Each row was made from one small tree. Brackets hold a mark, then the marks that hang from it, in the order of their numbers. Every link used is in the known rows. Write each row's tree.
In the rows, 128 means zero.
Known rows:
(j900 j708): [136  99 102 135 114 138 120 133 115 110 138 124 138  82 128]
(j328 (j999 (j708 (j900 (j836 j355 j990))))): [136  45 112 152 113 141 105 143 106 108 129 145 130  76  78]
(j990 (j708 j900 (j999 j328)) (j836 j355)): [150  70 128 113  76 140 110 131 105 111 152 124 171  92  63]
(j990 j708): [145 112 122 116 105 137 123 133 115 131 148 132 164  81 122]
(j836 j355 j990): [152  65 154 122 117 137 110 133 125 102 109 130 153 177 147]
(j355 (j836 (j990 (j708 j900 (j999 j328))))): [142  91 132 107 100 142 108 142 105  98 151 131 162 105  88]
(j999 j328 (j708 (j900 (j836 j355 j990)))): [147  34 117 141 123 139  99 131 100  99 138 114 151  78  93]
(j708 (j900 j836) (j999 j328)): [129  63 114 124  80 137 117 139 119 107 144  96 109  85  65]
(j990 (j708 j900 (j999 j328)) j836): [144  97 117 110  69 140 116 134  98 119 159 123 174  78  60]
(j990 (j708 (j999 j328))): [139  96 120 108  85 136 115 134 118 123 147 119 155  70 105]
(j836 j355 (j990 (j708 j900 (j999 j328)))): [149  46 159 132  91 137 102 133 119 106 125 125 166 154 110]
(j999 j328 (j708 (j900 j836))): [142  52 105 139 123 138 105 132 100 106 145 110 143  58  90]
(j328 (j999 (j708 (j900 (j836 j355))))): [134  50 106 150 116 141 108 142 108 111 133 142 122  64  75]
(j708 (j900 (j836 j355 j990)) (j999 j328)): [136  39 131 128  80 138 107 138 120  96 134  99 119 114  70]
(j900 j708 (j836 j355 j990)): [152  34 105 135 112 143  98 137 115  79 134 130 148  75 116]
(j990 (j708 (j900 (j836 j355)) j999)): [141  65 124 128  80 138 116 138 115 123 155 125 142  75  72]

Write each row's tree:
[124  83 129 128  83 134 123 136 120 118 136  96 111 118  80] : (j708 j900 (j999 j328))
[155  41 123 110  99 141  99 137 121  90 135 125 155  86 107] : (j900 (j836 j355 (j990 (j708 (j999 j328)))))
[152  52 154 119  95 137 101 133 122 102 121 128 169 143 126] : (j836 j355 (j990 (j708 (j999 j328))))
[143  93 141 116  84 137 111 137 110 118 131 135 170 131 119] : (j836 (j990 (j708 j999)))
[147  76 123 133 101 139 119 135 113 125 156 127 157  78  91] : (j990 (j708 (j900 (j836 j355))))
[149  42  91 131 119 143 105 136 121  85 142 125 131  48 110] : (j900 j708 (j836 j355))
[149  49 160 133  90 137 106 135 118 111 125 132 162 158 110] : (j836 j355 (j990 (j708 j900 j999)))
[137  54  80 121  93 141 104 138 117  84 148 111 125  20  90] : (j900 (j708 (j999 j328)) j836)
[146 102 131 103 112 143 111 142 106 101 149 142 168 106 107] : (j355 (j836 (j990 j708)))
[154  51 124 113 114 141 107 137 122  91 126 127 143 113 122] : (j900 (j836 j355 j990))
[145  99 133 112 109 143 113 142 104 104 151 139 165 113  96] : (j355 (j836 (j990 (j708 j900))))
[144  47 111 140 120 139 101 132  97 102 141 113 152  72  92] : (j999 j328 (j708 (j900 (j836 j990))))
[147  20 104 127  93 142  90 138 118  70 133 117 138  62  98] : (j900 (j708 (j999 j328)) (j836 j355 j990))
[143  97 130 101 102 142 110 143 107 100 148 141 161 103  97] : (j355 (j836 (j990 (j708 j999))))
[143  28  91 123 100 142  99 136 124  77 141 112 121  35  93] : (j900 (j708 (j999 j328)) (j836 j355))
[142  62 122 125  82 138 111 136 116 117 155 114 147  66  74] : (j990 (j708 (j900 (j836 j355)) (j999 j328)))
[149  68 112 107  92 140 104 139 113  97 142 123 159  71 104] : (j900 (j836 (j990 (j708 (j999 j328)))))
